Each row was made from one path, in order. Every step used is in the known rows, and no mark comes twice. Write each row's path.
In the rows, 128 means zero.
Known rows
x > z: [124  92 125 130 150 171  92 161 149 154 126 172 103 116 147 157 130 133
 141  64 134 155 141 125 138 121 173 112 138 132 138 114 127 112 146 143
 134 153 135]
b > p > d: [135  45 153 124 139 155  76 145 153 148  88 126 131  77 158 114 128 151
 131  63 145 163 123 109 150  98 186 107 137 132 120 114 131 129 134 114
 114 144 144]
n > f > d > p > b: [127   9 141  99 124 158  73 167 191 148  98 130 105  80 180  88  89 126
 141  90 147 173  93 106 157 103 192  73 159  90 126 113 151 130 129 143
 140 142 164]
e > g > h: [142  97 108 158 141 170 100 113 146 162  69 155 105 107 155 138 127 154
 138  87 154 154 163 104 129 128 131 122 170 188 148 156 137 137 114 109
 169 137 111]
w > u: [139  76 130 124 155 150  91 148 144 173 139 173 130 128 144 167 122 161
 157  63 137 160 127 134 137 133 159  90 142 162 137  99 146 118 144 134
 122 146 129]
b > p > d > f: [143  53 150 119 138 154  69 169 164 156  94 116 117  86 149 130 130 149
  99  64 153 162  98 120 149  98 147 117 153 120 115 114 120 124 139 107
 129 141 151]
x > z > f > d > p > s: [118  30 128 116 148 182  61 147 190 131  76 155 105  81 169 118  90 118
 144  64 154 144 112 103 159 130 170 117 140 113 158 123 130 149 132 116
 149 154 175]
b > p: [123  42 136 131 144 162  77 145 162 147  99 154 125  80 161 148 110 147
 145  73 142 166 118  93 155 115 174  93 135 140 124 117 138 130 149 111
 123 152 136]
x > z > f > n: [134 115 129 145 150 165  82 194 180 130 130 148  89 109 129 124 138 110
 138  73 135 168 132 128 136 125 164 147 145 127 159  98 130  95 162 117
 149 150 119]
u > n > f > h: [117  74 138 148 143 154  87 173 169 130 134 174 138 105 123 133 137 117
 141 104 112 160 146 117 138 110 161 124 173 147 143 122 115 109 148 142
 125 154 147]
l > u: [135  84 130 135 156 146  87 141 142 171 130 162 127 116 132 164 118 152
 159  65 147 151 131 125 132 128 163 110 151 154 131 111 132 118 143 140
 130 139 126]
s > p: [126  27 147 128 148 169  80 136 172 151  96 144 109 101 184 134 122 147
 153  74 140 155 120 120 139 126 173 100 132 137 143 134 124 128 134 137
 125 150 143]
x > z > f > d > p: [126  39 116 115 140 193  72 166 196 131 100 150  85  82 165 109  87 108
 144  81 167 159 108 102 153 145 175 106 162 101 158 103 148 136 140 121
 154 153 152]
w > u > n > f: [125  59 152 118 143 160  84 183 179 150 162 179 141 105 112 136 124 113
 153  83 126 170 140 135 163 118 139 103 129 125 137  84 132 100 162 153
 115 154 139]
l > u > n: [126  70 147 125 150 152  78 147 156 159 151 156 136 103 105 149 131 128
 165  70 131 148 146 137 131 125 157 112 139 156 128 103 116 110 156 152
 119 161 131]
x > z > f > h > g: [115 105  97 147 139 153  87 137 150 129  83 192 111 129 153 129 139 131
 142 103 134 155 163  92 111 116 170 140 205 178 158 143 136 116 120 130
 156 149 131]
z > f > h: [115  99 121 162 159 153  88 168 159 131 102 176 114 120 150 133 134 131
 141  94 139 156 131 117 131 129 174 133 192 166 160 121 123 124 134 123
 149 143 138]
j > f: [115  77 132 133 163 156  96 179 158 147 111 168 111  78 152 142 129 130
 149  75 140 156 117 112 158 113 158 105 149 137 135 107 123 114 146 116
 139 126 127]
j > f > d > p: [125  21 120 113 142 180  81 161 189 136  98 141  97  55 172 115  89 121
 148  83 157 155  99  93 157 130 171  93 163 106 143 111 142 136 140 108
 145 141 149]
s > p > d > f > v: [136  57 153 106 138 145  80 176 161 142 110  89 112 106 151 129 152 148
  92  69 143 163  98 130 124  96 148 144 163 122 128 114  95 128 157 100
 147 123 166]
u > n > f: [116  57 153 125 143 168  88 185 183 138 142 170 127  88 128 126 122 105
 145  88 124 172 142 127 164 114 146 111 134 117 134  99 118 103 160 153
 119 155 135]
e > g > h > f > n > u > w: [154 109 116 143 135 145  95 135 168 155 140 139 135 130  74 156 150 144
 150  61 132 147 127 127 105 140 153 139 146 177 144 104 142 116 136 117
 133 143 125]
x > z > f > j: [118 102 115 143 149 178  78 191 169 126 123 157 100 120 144 123 140 107
 149  62 139 181 130 114 154 127 179 142 157 124 137  94 121 117 162 113
 144 125 137]
h > g: [121  72 110 130 139 154  99 121 143 145  78 170 112 107 178 142 125 154
 150  88 133 163 159  95 120 117 166 114 176 173 132 145 136 121 124 135
 136 152 115]
p > d > f > h > g > e: [132  85  96 150 129 146 103 114 146 141  49 140 124 114 159 124 146 162
 106 111 150 146 174  90 106  96 139 137 221 182 125 176 133 142  95 116
 138 126 132]
d > p > s: [120  22 142 117 143 155  64 125 172 152  70 151 120  81 182 151  96 145
 144  65 137 142 109 104 153 122 166 102 132 141 146 137 122 153 129 113
 129 159 170]
g > h > f > n: [158 105 106 163 136 163  88 170 173 138 103 128 109 103 124 119 153 146
 135  99 125 160 136 114 130 124 157 157 147 155 151 120 123  96 148  87
 150 135 117]
g > h > f > n > u > l: [156 115 120 149 143 139 103 168 171 160 151 122 124 139  86 165 119 152
 145  72 118 148 126 125 108 127 165 110 135 157 138  88 145 109 148 115
 127 124 135]
p > d: [135  68 150 128 148 153  93 152 144 151  94 130 118  94 162 116 138 154
 133  61 140 162 133 131 140 108 182 116 148 139 126 116 119 123 130 133
 118 143 134]
e > g: [122  74 121 147 145 168  94 123 148 155  80 153  98 106 162 144 117 156
 140  67 154 161 157 108 139 125 144 102 159 169 136 141 133 123 126 126
 142 147 118]
b > p > s: [117  30 144 129 151 156  65 129 165 145  74 156 138  78 167 150 106 149
 145  58 136 150 120  94 159 107 170 106 119 145 132 136 122 145 138 107
 124 153 161]
g > e: [123  77 111 149 149 167 111 132 155 150  79 148 114 105 168 144 125 157
 131  91 154 151 163 106 135 123 147 108 169 161 125 149 134 145 119 129
 128 131 118]
x > z > f: [114 107 126 137 160 174  83 185 170 139 116 183  92 120 144 130 127 107
 143  71 157 163 131 128 151 134 164 128 148 129 160  95 131 114 147 135
 155 147 130]
p > s: [117  53 140 133 159 155  83 136 154 148  79 160 125  96 174 151 116 153
 144  56 130 148 130 118 147 118 166 115 130 152 138 138 113 140 134 127
 127 151 151]
u > l: [132  75 131 139 153 147 107 160 152 160 123 136 117 128 140 169  98 155
 147  61 126 158 135 130 125 118 165  78 143 154 118 110 133 126 144 149
 122 145 141]
e > g > h > f > j: [140  92  86 170 130 179  81 150 160 134  83 134 115 118 136 117 151 145
 142  85 139 172 147  93 147 126 158 152 164 164 131 125 118 120 140  78
 152 108 132]
w > u > n > f > h > g > e: [124  79  98 146 129 148 102 118 158 138  91 177 146 121 132 132 140 140
 138 120 136 149 193  91 117 105 131 122 201 184 136 156 145 132 111 135
 128 135 128]

Which path is each row?
[131  83 140 118 153 140 103 142 156 161 157 160 139 128 107 183 132 144
 160  44 128 150 108 138 114 142 178 104 142 161 127  93 138 132 140 154
 108 155 134] | n > u > w
[118  84  90 156 131 154 111 119 155 134  62 171 129 115 160 129 133 149
 128 123 142 154 186  79 120 104 140 127 212 178 135 173 142 139 104 127
 136 127 123] | n > f > h > g > e
[124  75 113 134 128 142  88 135 153 138 117 191 145 122 129 136 139 136
 152 110 114 160 168  99 118 106 153 123 192 176 146 133 137 108 130 140
 132 153 137] | w > u > n > f > h > g
[133  18 121 115 136 184  83 145 182 139  95 133  96  71 182 123  85 135
 145  81 153 159 108  97 146 140 181  90 163 114 139 119 142 143 137 120
 137 157 148] | f > d > p
[125   4 143 105 138 170  61 144 196 138 107 153 135  76 147 122  89 121
 150  69 137 148 116 110 163 122 154 101 128 114 149 113 132 142 143 125
 127 159 179] | w > u > n > f > d > p > s
[144  93  94 161 142 171  91 155 159 150  82 159 118 113 136 126 144 152
 139 103 144 151 136 110 143 134 153 140 151 165 151 122 125 116 128 101
 157 127 128] | g > h > f
[122  78 114 139 130 140  83 132 152 138 111 186 144 116 123 134 137 130
 152 111 119 154 169  95 115 103 153 134 196 172 141 140 131 107 130 144
 135 150 137] | l > u > n > f > h > g
[128  84 101 141 132 143  90 130 144 141  79 166 117 119 162 149 138 156
 123 103 127 153 147  93 104 107 153 133 213 182 136 158 125 120 119 122
 147 150 134] | d > f > h > g
[156  85 146 132 139 148  82 186 171 145 118  95 101  92 138 124 148 144
 103  66 128 167 113 137 128 101 150 143 156 124 127 115 116  99 154 105
 131 144 129] | p > d > f > n
[121  78  92 144 136 161 113 107 149 144  55 159 115 108 175 137 127 160
 134 104 151 154 184  86 119 114 145 116 190 181 126 169 143 144 105 128
 136 131 112] | h > g > e
[129  42 133 119 147 188  96 183 184 128 151 161 125  89 125 105 108 112
 151  79 136 173 141 127 156 129 155 107 145 105 134  92 136 108 160 151
 127 150 137] | w > u > n > f > d
[142  71  83 159 140 201  98 145 168 130  72 141 101  97 141  92 120 146
 137  92 161 158 152 101 140 141 154 135 168 146 147 131 135 120 125 104
 168 128 125] | e > g > h > f > d
[122  64 151 125 142 159  81 178 177 151 156 173 138  97 104 134 122 106
 154  84 132 165 140 130 159 116 141 115 135 120 133  94 124 101 161 156
 120 147 137] | l > u > n > f
[153  82 161 119 141 142  79 171 182 155 149 108 113 106 122 143 142 144
 121  60 129 152  96 134 118 120 166 131 135 118 139  94 131 103 149 112
 116 134 135] | s > p > d > f > n > u
[143  78 129 129 154 137 102 156 147 176 149 147 133 148 121 180  99 163
 156  55 128 156 129 140 122 123 158  65 138 163 122  90 148 123 146 148
 117 142 146] | w > u > l
[123  70 127 141 138 170  90 191 171 130 127 148 122 103 151 129 131 120
 145  74 122 192 129 106 164 113 170 127 154 116 117 104 120 116 165 116
 122 119 137] | n > f > j
[144  32  92 137 123 194  76 131 187 140  65 132  95  82 158 102  95 139
 139  98 169 152 125  84 148 144 155 114 169 135 155 129 146 139 120  93
 162 141 148] | e > g > h > f > d > p
[128  10 147  95 123 153  61 162 193 153 124 130 119  80 144  88  94 115
 152  89 146 163 101 114 152 101 186  78 154  92 125 102 148 123 138 152
 136 147 170] | l > u > n > f > d > p > b
[115  85 100 145 141 142  95 133 141 134  79 183 123 101 158 138 142 146
 149 106 124 151 155  83 114 101 167 128 205 183 143 150 130 115 120 116
 148 138 129] | j > f > h > g
[121  86  86 158 134 152 113 103 143 137  54 163 125 115 168 137 137 162
 131 116 141 146 187  81 107 110 151 125 215 195 132 180 138 145  99 124
 137 132 122] | f > h > g > e
[134 100  99 146 134 159  91 152 153 138  88 123 115 120 125 130 156 153
 116  96 147 159 141 102 124 121 141 158 169 171 149 123 110 123 147  76
 173 112 139] | e > g > h > f > v
[126  46 132 124 148 187  94 180 184 128 146 155 123  82 119 102 105 108
 151  80 141 170 142 121 152 126 155 115 150 100 130  97 131 109 158 153
 132 146 134] | l > u > n > f > d
[156  78 159 123 141 132  89 173 180 163 155  91 118 131 104 157 117 150
 128  50 124 148 104 141 107 109 163 100 132 126 127  89 138 111 147 130
 110 132 153] | s > p > d > f > n > u > l
[155 101 149 126 145 128  98 181 168 163 160  98 120 133  95 166 116 151
 124  49 121 153 110 141 108 109 163 101 140 133 120  82 138 108 151 129
 111 132 144] | p > d > f > n > u > l
[145  42 157 118 141 157  72 164 171 157  92 111 107 100 164 120 138 148
 103  66 151 156  99 137 140 105 147 122 150 119 125 124 114 124 131 123
 130 141 156] | s > p > d > f
[127   8 134 108 130 188  77 166 204 130 117 141 109  64 155 105  88 106
 146  93 146 166 114 102 161 132 164  95 154  93 140 106 138 130 148 132
 131 160 156] | u > n > f > d > p
[134 107 144 130 156 140  97 182 173 148 164 146 114  94 112 158 137 132
 150  64 121 153 107 118 130 124 172 120 135 131 146  83 140  95 158 107
 122 124 115] | j > f > n > u
[143  95  89 168 137 176  88 135 158 152  65 156 109 118 133 120 140 155
 136 100 156 151 152 103 142 133 137 139 157 179 154 134 130 115 119  94
 165 127 123] | e > g > h > f
[139  83 133 146 143 143  84 164 147 148 100 134 122 113 144 139 149 154
 102  84 131 150 118 127 120 102 161 135 196 152 131 134 109 121 129 118
 136 142 153] | p > d > f > h
[124  12 117 124 140 177  64 137 186 135  64 140 117  76 172 119  94 140
 142  72 147 143 109  97 159 128 172 115 136 124 150 129 123 146 130 103
 138 149 176] | h > f > d > p > s
[125  74 137 142 144 147  85 170 165 141 152 182 149 118 110 142 138 124
 146  99 112 158 142 125 137 113 157 116 171 151 146 110 124 107 149 141
 122 153 149] | w > u > n > f > h
[120  89 119 147 152 173  83 186 170 123 112 146 105 113 156 120 135 117
 151  67 140 186 123 111 156 132 178 137 164 136 131  98 119 124 159 107
 139 122 131] | z > f > j
[120  80 127 154 147 151  94 171 159 138 118 176 130 112 144 143 130 135
 135 101 120 162 135 110 141 112 166 121 180 146 145 129 124 116 140 133
 132 141 143] | n > f > h
[122  84  97 151 129 148  99 115 158 140  88 170 143 114 125 130 138 137
 138 121 140 144 194  87 114 103 134 131 206 180 133 162 138 131 111 137
 133 131 130] | l > u > n > f > h > g > e
[133  63 104 147 126 151  95 106 159 139  43 134 123 113 168 115 147 161
 110 111 151 141 170  88 108  96 140 135 213 175 131 183 133 146  91 117
 136 126 142] | s > p > d > f > h > g > e
[117  77  99 153 129 155 106 119 163 129  75 170 134 109 142 124 138 137
 131 124 135 150 194  85 119 102 137 129 205 178 134 167 134 134 110 134
 131 137 127] | u > n > f > h > g > e
[134  59 118 135 127 143  78 122 152 140  67 146 120 116 167 123 147 155
 120  99 131 148 143  98 104  97 159 137 205 169 138 162 124 122 109 121
 141 146 149] | s > p > d > f > h > g
[116 113 117 158 155 159  83 171 159 132 114 185 109 129 136 136 140 120
 138  91 138 152 137 118 129 127 175 137 185 155 164 120 125 117 137 127
 153 147 144] | x > z > f > h
